Each row comes from the steps of one path. Every step used is in the known rows, and no mark comes twice. Write the path behind each row, first mark first.
Known rows
makoma, vimem, kamumus, gunoki: [ 0.633 -1.103  0.027 -2.484  0.676 -2.364 -0.832 -0.207 -2.503  1.049
  0.644 -0.720 -4.221 -0.340  0.532 -2.723  0.479  1.979 -1.240]
vegupa, redi, vimem: [-0.246 -2.132  1.908 -2.061  0.150  0.254 -1.253  1.166 -4.783 -1.967
  0.198  0.779 -1.687  0.819  0.103 -0.640 -0.869  0.426 -1.136]
vimem, kamumus, vegupa, redi: [ 0.054 -1.116  0.272 -1.424  1.508 -0.583 -1.433 -0.011 -2.515 -0.413
  0.451 -1.513 -3.810  0.573 -0.699 -1.786  0.969 -0.433 -1.853]
vegupa, redi: [-0.580 -1.172  1.355  0.429  0.806  0.829 -1.265 -0.065 -3.399 -1.952
 -0.018 -0.515 -1.374 -0.891 -0.316 -1.147 -0.741 -0.591 -1.178]
vegupa, redi, vimem, kamumus: [-0.158 -2.374  1.259 -2.462  0.793  0.927 -1.551  1.196 -4.874 -0.571
  0.608  0.360 -3.530  1.530  0.439 -1.998 -0.683  0.725 -0.909]
redi, vimem, kamumus: [ 0.140 -1.968 -0.109 -2.504  0.261  0.481 -1.405  1.527 -2.625  0.514
  0.380  0.537 -3.042  1.218  0.714 -1.263 -1.560  1.053 -0.882]
kamumus, vegupa, redi: [ 0.021 -0.766  0.636 -0.904  0.973 -1.181 -1.162 -0.121 -2.099 -1.439
  0.093 -1.225 -2.188 -0.103 -1.104 -0.604  0.763 -0.697 -2.121]
makoma, vimem: [ 0.241 -0.713  0.125 -2.362  0.028 -0.128 -0.763  0.425 -1.878 -0.166
  0.187  0.592 -1.252 -0.438  0.137 -0.121 -1.099  1.111 -0.516]
buvu, makoma, vimem, kamumus, gunoki: [ 0.998 -1.482 -0.548 -3.792 -0.209 -4.046 -0.810 -0.856 -2.295  0.576
  0.848 -0.509 -4.338 -0.014  1.056 -3.472  0.963  2.101 -1.897]
redi, vegupa, makoma, vimem: [ 0.950 -1.353 -1.642 -6.873 -0.882 -0.950 -1.047 -0.679 -3.093 -2.140
  0.431  0.601 -1.084  0.416  0.226 -1.019 -0.600  1.095 -1.977]
vegupa, makoma, vimem: [ 0.141 -1.206 -1.522 -4.050 -0.537 -0.547 -0.976 -0.127 -3.381 -2.049
  0.443  0.646 -0.820 -0.792  0.455 -1.077 -0.613  1.123 -1.640]
makoma, vimem, kamumus: [ 0.377 -1.108 -0.376 -2.733  0.683  0.723 -1.084  0.560 -2.324  1.037
  0.594  0.137 -3.191  0.308  0.516 -1.454 -0.747  1.303 -0.455]
vimem, kamumus, buvu: [ 0.197 -0.053 -0.203  0.611  0.701  0.921 -1.937 -0.792 -1.017 -1.906
 -0.239 -0.549 -4.021 -0.917  1.001 -2.138 -0.636  0.361  0.462]
vegupa, redi, vimem, kamumus, buvu, makoma: [ 0.516 -1.766  0.799 -2.975 -0.309 -1.337 -1.988 -1.040 -4.107 -3.521
  0.373  0.680 -4.641  0.969  1.759 -3.474  0.582  0.827 -0.549]
kamumus, buvu: [ 0.082  0.241  0.208  1.270  0.121  0.271 -1.646 -0.916 -0.477 -2.996
 -0.631 -0.307 -2.278 -1.685  0.626 -0.762 -0.966  0.102  0.294]
makoma, buvu, kamumus: [-0.688  0.151 -0.369  8.068 -0.055 -2.647 -1.800 -1.055 -0.044  1.301
 -0.005  0.657 -0.983 -0.652  0.531  0.045 -0.523  0.454 -1.863]
buvu, kamumus: [-0.251 -0.509 -0.225  3.763 -0.307 -1.476 -1.310 -0.428 -0.584  1.503
  0.135 -0.202 -0.212 -1.597  0.350  0.283 -1.472  0.341 -1.999]
vegupa, makoma, buvu, kamumus: [-0.843 -0.366 -1.820  6.372 -0.592 -3.027 -1.997 -1.532 -1.251 -0.278
  0.207  0.626 -0.628 -1.042  0.844 -0.808 -0.067  0.430 -2.839]

Which path is each row?
[ 0.722 -1.505 -0.973 -4.031 -0.221 -0.928 -1.086 -0.109 -2.072  0.563
  0.782  0.455 -3.344  0.716  1.145 -2.440 -0.321  1.434 -1.095]
buvu, makoma, vimem, kamumus
[-0.126 -0.359 -1.997  4.007 -0.927 -3.250 -2.051 -2.162 -1.180 -0.347
  0.231  0.601 -0.887  0.059  0.693 -0.862 -0.062  0.435 -3.066]
redi, vegupa, makoma, buvu, kamumus
[-0.269 -0.207 -2.777  2.371 -0.043 -3.292 -1.732 -0.971 -0.178 -2.142
 -0.088 -0.039 -1.905  0.091 -0.100 -0.849  1.009  0.009 -2.850]
kamumus, vegupa, makoma, buvu
[ 0.560 -0.725 -2.053 -2.918 -0.727 -3.760 -1.100 -0.700 -2.307  0.028
  0.845  0.042 -1.238 -0.415  0.059 -0.307  1.023  1.356 -3.037]
buvu, kamumus, vegupa, makoma, vimem
[ 0.699 -1.367 -0.870 -3.752  0.440 -1.736 -1.294  1.425 -1.008  1.054
  0.462 -0.410 -3.760  1.878 -0.044 -0.627  0.077  0.867 -2.010]
redi, vimem, kamumus, vegupa
[ 0.669 -1.188 -0.595 -3.925 -0.967 -1.891 -0.763 -0.405 -1.638 -0.694
  0.445  0.881 -1.427 -0.061  0.875 -1.038 -0.498  1.333 -1.338]
buvu, makoma, vimem
[ 0.479 -1.470 -2.307 -4.538 -0.927 -0.492 -1.394 -0.957 -1.914 -2.636
 -0.051 -0.309 -0.449 -0.130  0.160 -1.143 -1.144 -0.094 -2.695]
redi, vegupa, makoma
[ 0.626 -0.709 -0.955 -0.838 -0.437 -1.155 -1.838 -1.688 -0.621 -2.249
  0.000 -0.247 -3.899 -0.495  1.748 -2.923 -0.108  0.440 -0.641]
vimem, kamumus, buvu, makoma
[-0.015  0.544 -1.118  5.672  0.135 -4.500 -1.668 -0.932  1.354  1.739
  0.120 -0.230 -1.945  0.030 -0.212  0.523  1.019  0.347 -2.823]
makoma, buvu, kamumus, vegupa
[-0.386 -0.052  0.613  5.219  0.838 -3.598 -1.755 -1.306 -1.681  0.085
  0.330 -0.432 -2.598  0.201 -0.509 -0.473  1.760 -0.279 -2.623]
makoma, buvu, kamumus, vegupa, redi
[ 0.425 -1.959 -2.665 -5.242 -0.219 -2.012 -1.529  0.702 -2.579 -1.022
  0.644 -0.288 -2.853  1.247  0.287 -1.706  0.488  0.767 -3.071]
redi, vimem, kamumus, vegupa, makoma
[ 0.814 -1.420  0.003 -4.599  0.665 -2.435 -1.209 -0.611 -3.426 -0.547
  1.008 -0.497 -4.445  1.472 -0.030 -2.509  2.068  0.557 -2.066]
buvu, makoma, vimem, kamumus, vegupa, redi
[ 0.212 -1.808  1.323 -3.495  0.291 -1.664 -1.197  1.096 -3.709 -1.517
  0.322  0.158 -2.472  1.495 -0.606 -0.155  0.351  0.388 -2.039]
kamumus, vegupa, redi, vimem
[-0.216 -1.107  1.331  2.468  0.186 -3.865 -1.759 -0.014 -3.242 -0.218
  0.511  0.950 -2.875  1.727 -0.064 -0.067  1.444  0.708 -2.407]
makoma, buvu, kamumus, vegupa, redi, vimem
[ 1.148 -0.615 -1.268 -5.221 -0.054 -0.221 -1.949 -1.792 -3.052 -3.094
  0.335  0.199 -4.341  0.319  1.208 -2.975  0.228  1.244 -0.130]
redi, vegupa, makoma, vimem, kamumus, buvu
[ 0.346 -0.874  0.418 -1.335  0.282  0.414 -1.940  0.215 -2.368 -1.941
 -0.031  0.495 -4.415  0.397  1.210 -1.841 -0.698  1.071  0.475]
redi, vimem, kamumus, buvu
[-0.208 -0.440 -3.108  1.689  0.449 -2.712 -1.982 -0.754 -0.690 -1.243
  0.257 -0.212 -3.384  0.785  0.108 -1.856  1.316  0.245 -2.645]
vimem, kamumus, vegupa, makoma, buvu
